Each row comes from the steps of one walk. Every step used is in the known rows, and no mark comes twice. Write the walk behind each row, first mark first.
Known rows:
zito-livesul-kozek-bakir: [  4  13   7  -4 -20 -16 -15 -20 -23  31 -33  12 -12  21   0  25   3  11
   0  -1 -15  33  -6   4 -10  26 -40  22  -7   6  -8 -31 -14  63  22  25
  -5   6   0 -37  -5]
lagu-zito: [ -9   9  -7 -12  19  -5 -10  -5  -3 -10  11 -11  23  15 -15  32  56   6
   6 -13 -12  -5   6 -10  -9 -20  -8  14  -3  -7 -10 -32  -8 -14  -6  -6
   6 -17  -3   6  -8]
tetul-lagu-buri: [ 19  19  -8   5  16   4 -30  -2 -50  -6  20   1  15   6  10  20  42   4
 -15 -24 -15  21  -5   2 -14 -11   6   2  -3  -1 -13  -7   0   0  -6  20
   2 -12  11   1  -7]
dipe-lagu-zito-livesul-tetul: [ -6 -30  -7 -38  -9 -14 -14 -40 -19 -16  -5 -14  21  -7 -25  59  54  10
 -23 -20 -10  -6  -7  -9 -12  11 -28  30  -4  14   1 -33   1  -4   8   2
   5  -1   9 -19   2]
repe-lagu-zito: [-15  34 -11 -15   8  -4  -8  -2   4 -10  13  -6  21  28  -5  37  76   7
   7 -13  -9 -20   7  -3 -13 -21   1  11  -9  -6 -14 -27  -1 -24 -17  -8
   4 -38 -11   6  -1]
banuf-rigam-lazi: [  2 -26   5  -9   3 -20 -23 -28  25  -1   0 -19  17  -2   4  33  22   5
  13   1   6 -25   4  -9  -2 -27  -6  14   2  -9 -10 -34  -5  21  -5 -16
  23 -37   3  23 -11]
zito-bakir: [ -4  20  11  -4  21  -7 -21  13 -21  -8  -4  -6   3  24  -1  -4   5   3
  -8 -11   0 -15   1  -2 -14  -6 -24  18   2   0 -20 -32  -2  17   5  -9
   5 -18   0   4   4]
repe-banuf-rigam: [ -1   0  20   0  11  -7  -6   4  62 -26  15 -15   6   6  -1  24  11  -1
   1  -9   1 -22   7 -10  -3 -16 -19  16   1  -8  -8 -30  -1   8 -14  -5
  21 -37 -14   0 -16]
tetul-lagu-repe-banuf-rigam-lazi: [  6  15  -3  -1  11 -12 -23   5  48 -23  36   4  -3  -1  20  31  42   0
 -23  -6  -4   3   6  -7  -3 -43  -5  -8  -2 -20   4 -31  -7  14 -14  -6
  11 -26   2  13 -12]
zito-livesul: [ 20   1  12 -19  10   6 -12 -14 -20   0 -14   6  -5  16  -1  26   4   8
  -7 -12   2   3  -4  -4 -21  10 -23  15  -1   5 -12 -27 -15  18   9   0
   6  -7 -13 -19   3]
kozek-bakir: [-12  16   1  -8   8 -20 -21   5  -6  15 -17  -2  -1  23  -2 -10   4   9
  17  -1 -14   9   4   0 -11   2 -26  13  -3  -3  -9 -18  -7  -5   3   9
  -5  -9 -10 -11   0]
bakir-kozek-livesul-dipe: [ 12 -14  17 -25  -9 -19   5 -10  27  20  13   9  13  32 -13   1  18  11
  16 -13 -28 -14  -2  -6 -12  -1 -22   8 -13   7  -9 -31  -5  22  -2   3
 -24  -4  23 -11 -12]
lagu-repe: [  0   4  -6 -17  20 -15 -13  15   0 -14  14   6  -7   7   2  25   6   8
   9  -5 -17   1   4 -12  -8  14 -13  -8   0 -14  -9  -1  -5 -16 -10  -4
  -1  -3   1   1  -1]
dipe-bakir-tetul-lagu: [-20 -13  -1 -16  20 -39 -28 -33 -46  -3  -2  -8 -11  17  -9 -11  46  -1
 -22 -11 -24  14 -10   3 -34 -28 -41  29  -6   5   1  -3  -3 -43 -10   8
 -31   4   3 -28  -5]
bakir-kozek-livesul-dipe-lagu: [  6 -33  17 -31 -16 -26   0  -7  19  12  14  11  15  24 -14  24  49  11
  11 -13 -35 -26  -2  -4 -16  -5 -30  24 -13  18  -6 -15   8   3 -11   1
 -18  -2  31 -10  -4]
bakir-tetul-lagu-kozek: [ 11 -10  -8 -18  29 -27 -19 -37 -68 -13   2  -2   4  12  -4  15  61   9
 -25 -20 -12  34  -5   0 -25 -17  -5  21  -9 -17  -4  -2  -7 -27   3  12
 -29 -12  16 -27 -21]
lagu-kozek-livesul-zito-bakir: [ 13  22   0 -35   9 -35 -11  20 -22   7 -12  -1  39  27   0   1  34  12
   4 -14  -8  -2  -7  -8  -6  -4 -27  23 -13   4 -15 -37 -12   6  21   9
 -16 -12   8  -3  -6]
dipe-lagu: [ -1 -19   4 -16   7 -19 -17  -3 -11  -7   5  -3   6  11  -4  27  40   4
   0 -11 -16 -22   2  -3 -16  -7 -21  28   3   8 -11   4   7 -19 -12  -8
   6 -14   3   1   6]
dipe-lagu-zito-livesul: [ -3  -6  -1 -28   9   5 -17 -13 -27  -7  -4   0  14   4 -10  63  66  12
  -9 -16  -7   1   0  -8 -22  -6 -36  32  -3  15  -5 -29  -2  -7  -3  -2
   9 -10   2 -14   9]
lagu-kozek-bakir-tetul: [-11 -19  -7 -23  22 -41 -15 -24 -31   7 -31  -5   2  15  -8   1  27  16
  18  -6 -20  33   0  -5 -17  14 -29  26 -15 -16  -7 -18  -9 -22  10  20
 -24 -11   9 -35 -18]
livesul-kozek-bakir-tetul-lagu: [-12  16  -3  -7 -11 -39 -24 -27 -42  15 -10   0  -7  27  -6  -1  57   7
 -26  -4 -24  55  -7   8 -18 -12 -25  25 -11  -3   0  -8  -7   8   8  24
 -33   6  10 -38 -14]
lagu-zito-bakir-tetul: [-25   8  -6 -23  29 -13 -16  11 -37 -19  -5 -20  20  18 -21   9  66   8
 -12 -13  -6  10   1 -11 -22 -23 -31  29 -10  -4 -14 -50  -6 -24   6 -12
 -12 -20   3  -7  -5]
livesul-tetul: [ -1 -17  -1 -15  -5 -27 -10 -31   2 -17   5 -19  10   8 -17   0  -3   4
  -5 -12 -10 -17  -6  -7   1  12  -1  10   1  -4  -8 -16  -1   0   7  -2
   2  -7  -3  -4 -13]
rigam-lazi: [  9 -12  -5  -6   8 -15 -18 -14  12   7  -1  -5  10  19   7  15  31   4
  13  -4  -8 -16   3  -6  -8 -18  -2  12  -2  -6 -13 -31  -9  22   0 -18
  13 -20  -9  23  -6]
zito-bakir-tetul-lagu: [ -5  19   3 -14  26 -16 -31   5 -66 -18  -2  -7   0  25  -5 -17  45   4
 -46 -15   0  23  -5   5 -32 -34 -26  21  -4  -2 -12 -20  -4 -14  12  -3
 -23 -11   4 -17   2]
livesul-tetul-lagu-zito-bakir: [-18  26  -8  -7   8 -15 -29 -18 -54 -20  18 -20  25  13 -18   0  51   1
 -46 -21  -3   8  -5   2  -6 -34  -6  10  -2   1  -5 -47  -4  10  16   0
  -9  -6  17   1  -7]
dipe-lagu-repe: [ -7 -10  -6 -24  12 -24 -17  14  -3 -17  13   7  -7  -3  -1  44  34   8
   2  -7 -23 -13   3  -9 -12  10 -25   8   0  -3  -7  13   6 -31 -21  -7
   3  -7  12   1   7]
tetul-lagu: [ 12  22   2  -4  15  -8 -25 -12 -37  -3  18   1   0  21   1   3  37   0
 -27 -14  -6   6  -1   4 -16 -31  -1   6   3  -3  -6  -5  -5  -8  -1   1
 -10  -9  -3  -3   0]
repe-banuf: [  8  18   5   2  19   2   0  18  46 -19  15   0  -4  25   2   0  27  -3
   1 -13 -13 -15   5  -7  -9 -11 -12  15  -2  -6 -10 -27  -5   4  -7  -9
   9 -18 -24  -3  -7]
zito-bakir-kozek-livesul-tetul-lagu: [ -2  17   8 -19 -12 -33 -32  -1 -51   1   6  -3  19  38 -19 -25  12   7
 -48 -17 -14   4  -9   4 -16 -21 -21  13  -7  13  -2 -25  -3  16  33  11
 -38   9  24 -14 -15]
kozek-livesul-tetul-lagu-zito: [  4  17 -10 -33  -9 -31 -21 -32 -15  -2  13 -10  37  11 -16  -6  65   5
 -47 -20 -21  15  -6  -7 -14 -29   1   6  -4   7  14 -20  -6 -33  -1  12
 -18  -3  10  -9 -16]
banuf-buri: [ 14 -23  12   9  14 -10  -9  -6  -3  -6   3 -11  11  21 -12  36  12  13
  13  -5  -2 -11   1  -6 -11   2   3  14  -2   2 -13  -3 -10   9 -32   0
  11 -25   3  -5 -10]

Write each row's walk:
[  4   2  -3 -55  12 -47  -7  11 -25  -3 -21  -9  37  24  -9   0  54  14
   0 -13  -9  17 -10 -12 -19   2 -34  35 -19   0 -12 -34 -10 -25  23   8
 -30 -10   1 -17  -8]
lagu-kozek-livesul-zito-bakir-tetul
[ -6  27   2 -15  13 -14 -13  35  -6  -9   5 -13  21  34  -9   6  22   4
   5  -9   3 -12  -5  -4  -2 -12 -28  22  -6   0 -27 -41  -6  11  22 -11
  -5  -7 -18  12  17]
livesul-zito-bakir
[-16 -41  13   0   5 -26  -1 -34   7  11  19  -1  -8  27 -20  11   8   3
  29 -11 -36 -33  -6   2  -2   3 -49  23 -13   5 -14 -39  -1  31  -7   6
 -27   9  27 -16 -13]
livesul-dipe-bakir-kozek
[-17  20 -15 -13  -9 -43 -21 -10 -39   8   0  10 -17  14   0  14  47  11
 -21   1 -33  63  -5   1 -17   4 -30   4 -14 -12   5   1  -7  -1   0  27
 -38  14  18 -40 -14]
livesul-kozek-bakir-tetul-lagu-repe
[ -7  41  -5   1 -11  -9 -24 -30 -58  28 -13  12   4  20  -2  43  69  10
 -30  -9 -15  59  -7   7 -12 -16 -29  20 -10  11   4 -42 -17  48  18  32
 -17   9  10 -37  -6]
tetul-lagu-zito-livesul-kozek-bakir
[-17  28   1 -19   5 -17 -20  33 -26   7  -1  -4  33  40 -19  14  50  12
  -4 -14 -15  -4   6  -9 -16 -30 -36  22 -10  11 -10 -54  -7  -2  14  -1
 -22  -9  14   2 -13]
lagu-zito-bakir-kozek-livesul
[  5  27  -9 -12  20 -10 -25   5 -35 -15  27  14 -12  12   6  18  25   5
 -23 -12 -14  18   1  -2 -13 -12  -6 -13   0 -12  -1   5  -7 -18 -10   4
 -16   1   5  -5  -1]
tetul-lagu-repe
[ 16 -15   6 -23   9 -38 -11 -63 -18  23   7  16   2   7  10 -20  51   4
 -14 -18 -42   7 -14   4 -20 -16 -27  11 -11  14  11 -18  -4  10 -21  30
 -27   2  44 -31 -18]
tetul-lagu-kozek-livesul-dipe-bakir
[  5 -32  -1 -18  18 -25 -14 -22 -23  -9   0   0   9   3   0  36  48   8
   5 -16 -18 -14   1  -3 -11   2 -15  32  -2  -3  -9   4   4  -7 -10   4
   3 -16  24 -11  -8]
dipe-lagu-kozek
[-10  13   1   6 -17 -32 -14 -11  -4  25 -13   1  -5  24  -2  11  22   5
  13   2 -24  16   0   2  -1  11 -26  19  -5  -2 -11 -17  -7  36   3  16
  -4   0   5 -18 -11]
livesul-kozek-bakir
[  2  12  -6 -32  21   2 -18 -26 -65 -12  -6  -2  11  13 -16  36  83  11
 -44 -19  -2  47  -6  -5 -36 -29 -28  22 -11  -1   3 -35 -14 -27  12   8
 -22  -5  -6 -30  -4]
bakir-tetul-lagu-zito-livesul
[  4  22  -4  -8  22  -4  -1  34  49 -30  26  11 -15  13   7  13  11   2
   5 -11 -20  -6   7 -13  -4   5 -14  -3  -4 -15  -6 -14  -6  -9 -16  -5
   5  -7 -13   0  -7]
lagu-repe-banuf
[ 13 -18  -9  -8  10 -32 -19 -59 -47 -14  14  -7  11   4  -9   6  19   4
 -30 -22 -12  14  -9   2   0  -4  12   9  -3 -15  -1  -6  -5   8  11  18
 -14  -2  24 -22 -24]
livesul-tetul-lagu-kozek
[-28 -28   3   5   9 -34 -18 -11 -22   9   4  -6  -9  32 -20  19   2   3
  23  -8 -28 -21  -2   0  -8  -3 -49  30  -7   6 -12 -18  -4  -2   4   2
 -25   9   8 -10 -15]
dipe-bakir-kozek
[ -5   5  10 -39   1 -13  -6   2   8   3   7   2  31   6  -7   5  87   9
 -14 -18 -25 -17  -1  -7 -23 -20 -33  23 -10  25  -2 -51   9   1 -21  -4
   2 -17  33   2   7]
kozek-livesul-dipe-lagu-zito-bakir
[-14  49  -4   2  27   1 -32  11 -61 -11  17  -4  18  23  -7   6  70   3
 -37 -18  -2  16   3   3 -15 -51 -13  13  -1   0  -9 -45  -6   2   4  -2
  -7 -12   6   4   2]
tetul-lagu-zito-bakir
[-15  -9  -7 -21  13 -13 -16  -4  -7 -12  10 -11  23   5 -14  49  84   7
   0 -15 -18 -17   6 -10 -13 -20 -20  29  -2   6  -5 -17   5 -30 -15  -9
   7 -16   6   3   0]
dipe-lagu-zito
[ -3  -2 -12 -11   2 -41 -29 -57 -43   6  -7  -3   6   9  -6 -12  13   8
 -15 -13 -16  32  -6   7   1   1  -7  10  -6 -10   3 -15  -5   9  22  34
 -24   1  24 -32 -22]
livesul-tetul-lagu-kozek-bakir
[  1  10   1 -31 -14 -34  -5  26  13  13   6  -2  33  46 -21  21  34  12
  22  -9 -18 -11  -3  -9  -5 -12 -33  24 -15   3 -15 -20 -10 -15  22   2
 -33   4 -14   0  -6]
bakir-kozek-livesul-zito
[-21  -1   1 -24  11 -31 -17  -3 -11   5 -27 -10   0  22 -12 -10  22  11
  12  -1 -17  25   2  -5 -23   5 -34  24 -10  -5  -7 -16  -6 -32   6   8
 -22  -8 -10 -24  -1]
kozek-bakir-tetul
[-17   7  -6 -24 -12 -22 -10 -27 -30  19 -35  -4   6  16 -18  48  67  16
  -5  -5 -20  54  -6  -6 -19  15 -48  36 -18   3  -1 -48 -18  20  18  23
 -22   3   2 -46 -12]
lagu-zito-livesul-kozek-bakir-tetul
[  5   1   1 -22 -21 -37 -21 -18 -23   3  11  -2  18  31 -20  -6  23   7
 -32 -17 -21   7  -7   1 -11 -17  -9  11  -7   7   5  -8  -4  -6  19  12
 -36   9  15 -18 -21]
bakir-kozek-livesul-tetul-lagu
[ -6 -22   1 -20   5  -8   3 -27  16  -9  27  -5  22   1 -17  45  87   5
   5 -18 -26 -21   1  -9  -7 -16 -19  22  -9   7  -6 -35   8   3 -26  -8
   8 -16  26   4   4]
livesul-dipe-lagu-zito
[-26  40  -4  10  23  -2 -30  15 -72  -8  24  -2  17  41 -21  27  63   5
 -28 -18  -5  16   4   6 -10 -54 -23  19  -7  -1 -13 -51  -7  15  23  -2
 -29  -4  17   4  -7]
tetul-lagu-zito-bakir-kozek
[ -4 -41  20  -8   2  -8   1 -44  -8  16   0  11 -17  23 -17  26  -4   9
  19 -13 -25 -13 -13   2 -12  16 -63  23 -15  13 -12 -50  -7  54  10  12
 -23  15  20 -29  -2]
zito-livesul-dipe-bakir-kozek
[-11 -12   9 -15   8 -20 -10  24  61 -40  27  -1  -5 -13   4  53  28   4
  -4  -9 -13 -23   7 -14  -5  -2 -30  13   2  -6   0  -6  11 -22 -31  -6
  20 -29   7  -2  -3]
dipe-lagu-repe-banuf-rigam
[  2  22  -7  -2  22 -21 -30 -24 -57  18  -8  11   0  21   6  -2  33   9
  -6 -12 -14  38   0   9  -9 -17 -15  10  -5 -11  -2 -11  -9   3  12  30
 -21  -6  14 -24 -13]
tetul-lagu-kozek-bakir
[ 29 -29   8 -35 -12 -11  -4 -12  22   8  11   5  29  -9   9  20  57  12
   6 -25 -40 -14  -8  -9 -19  23 -13  13 -12  23  -6 -11  14  -1 -32  18
  11 -16  36   0  -2]
kozek-livesul-dipe-lagu-buri
[  5  35   7 -37  -3 -26 -14  39   5   7  -7  -6  32  35  -2 -15  32   7
  -4  -9  -7  -8  -6  -7 -12 -12 -35  19  -7  12 -14 -36  -9  -4  19  -5
 -12 -10 -18   7   8]
kozek-livesul-zito-bakir
[ 32 -20  10 -31   6 -21   6 -39  16  15   1  11  17   8   6   2  33  12
  12 -17 -27  -4  -5  -9 -12  11  -4   7 -12  -1  -5 -23  -5  20 -12  17
  -8 -18  30 -18 -19]
lagu-kozek-livesul-dipe
[-18  -5   2 -25 -10 -56  -9  12  12  22   1  -5  21  43 -21  11  26   7
  29  -5 -32 -21 -10  -6  -7 -10 -62  35 -17  17  -7 -24  -8 -19  14   8
 -39  17  -6  -8  -4]
dipe-bakir-kozek-livesul-zito
[ 19 -38   4 -17   4   1  -4 -13  10  -6  23  -1  19 -12   2  39  51   8
  10 -25 -33 -17  -7  -5  -8  20 -10  14 -10   9 -16 -19  15  19 -27  10
  15 -15  35   7   0]
livesul-dipe-lagu-buri
[ 10  14 -10  -9   6   3 -14   9  -5  -7  12  -4  17  15  12  36  39   7
  14 -20 -15 -19  -2  -2 -12  15   6   6 -11  -1 -24  -5   6  -8 -20   8
  15 -39  -3   8  -4]
repe-lagu-buri
[-26  24 -16  -5  -7 -36 -20 -25 -49  15  -4  -9  11  21 -15  23 101   9
 -28  -7 -27  60  -3   4 -17 -27 -27  26 -14  -6   5 -28  -8  -6   2  23
 -33   3  15 -34 -17]
livesul-kozek-bakir-tetul-lagu-zito
[ -3  21  14 -18   1 -23 -22  33 -23  10  -8   3  14  43 -10  -7   9  10
  -4 -11 -12 -11   2  -3 -18 -10 -37  21  -7  12 -15 -34  -6  13  16  -2
 -24  -5  12  -4  -9]
zito-bakir-kozek-livesul
[ -3  -4   6 -21 -17 -28 -10 -27 -28  20 -41   3 -12  21  -8  24  19  13
  -4  -1 -16  49 -10   0 -23  30 -47  33 -14   6  -5 -26 -14  35  20  21
 -22   3   0 -50  -7]
zito-livesul-kozek-bakir-tetul
[ 14 -17   7 -51  -7 -26  -1  -2  35   0  16  20   4  -4   6  18  40  12
   0 -10 -37 -12  -3 -12 -19  16 -24  -3  -9  13   4  -1   9 -17 -34   3
  -4  -3  31 -11   6]
kozek-livesul-dipe-lagu-repe
[ -8 -19 -13 -10  23 -26 -31 -26 -62  -6   2 -11   5   0  -1   7  54   2
 -19 -21 -35  27 -15   2 -30  -7 -33  24 -11   8  -5  -5   2 -37 -14  25
 -22   1  17 -21 -14]
dipe-bakir-tetul-lagu-buri
[  1 -11  -6 -28  -4  -4  -8 -39 -19 -14  -5 -16  22   1 -24  40  23   9
 -15 -17  -4   7  -7 -12  -6  15 -18  14  -6   1  -4 -49 -12  15  18   5
   3  -2  -2 -22  -4]
lagu-zito-livesul-tetul
[ -7 -23   6 -22  12   1   2 -52  -1  10   1   2   3   2 -12  32  36   6
   8 -14 -25  -3 -12  -5 -14   5 -50  21 -12  15  -2 -64 -10  34 -10  10
  -3   4  15 -24   3]
lagu-zito-livesul-dipe-bakir
[-15  19  -4 -18  14 -29 -31 -10 -46   5 -16  -3  -5  27  -8 -16  44   7
 -19  -5 -14  47  -2   4 -29 -23 -28  19  -9  -5  -1  -8  -7 -38  10  15
 -32  -5  -4 -31  -2]
kozek-bakir-tetul-lagu
[ 20 -28  -4 -39  -7 -48 -10 -43  -4   0 -11  -9  25   3  -7  -2   7  10
  -6 -18 -23  -6  -8 -12  -6  22   1  10  -7  -1   3  -9  -5  -4   3  16
 -11 -10  21 -20 -28]
lagu-kozek-livesul-tetul
[ -2   7 -13 -29  23 -22 -22   4 -40 -23  17   3 -12   8  -3  16  42   9
 -29 -11 -17  37  -3  -6 -26 -10 -15  -2  -8 -17   0   8  -7 -53  -7   4
 -29  -1   7 -20  -2]
bakir-tetul-lagu-repe
[  2 -27   7 -40 -15 -30   0   9  22   4  25  22   4  11  -8  42  39  17
  10 -11 -42 -14  -1 -10 -12  12 -34   5 -16   9  -1  -5   6  -6 -18   5
 -25   6  42 -11  -3]
bakir-kozek-livesul-dipe-lagu-repe
[ 19   5  -6 -40   3 -39  -3  -3   3  10  -5  -1  37  21  -1  17  40  12
  19 -14 -17   1  -6 -13  -4   4 -15  22 -13  -4  -7 -17 -12 -21  10  13
 -17  -9  -2  -8 -14]
lagu-kozek-livesul-zito
[-24 -25   3 -34  17 -13  -3 -14 -13 -21  10 -15  22   5 -23  25  94   8
 -15 -19 -20  -3  -3  -8 -20 -17 -37  36 -15   7 -13 -53  10  -7 -12 -13
 -10 -16  33  -6   8]
livesul-dipe-lagu-zito-bakir-tetul
[  4  15  -6 -17  -4 -10 -13 -43 -64  -2   0  -1   9  14 -14  59  92   7
 -47 -17 -12  58 -12  -1 -26 -20 -24  27 -13   0   3 -35 -15  13  12  15
 -24   2   9 -39 -14]
bakir-tetul-lagu-zito-livesul-kozek
[-19  17   3  -7   6 -18 -12  42 -16  -9  12 -10  21  48 -25  25  14   8
  17 -10  -1 -13  -2   1   4 -15 -41  29 -13  -5 -33 -48  -7  22  42 -10
 -26   3 -10  10   6]
livesul-zito-bakir-kozek
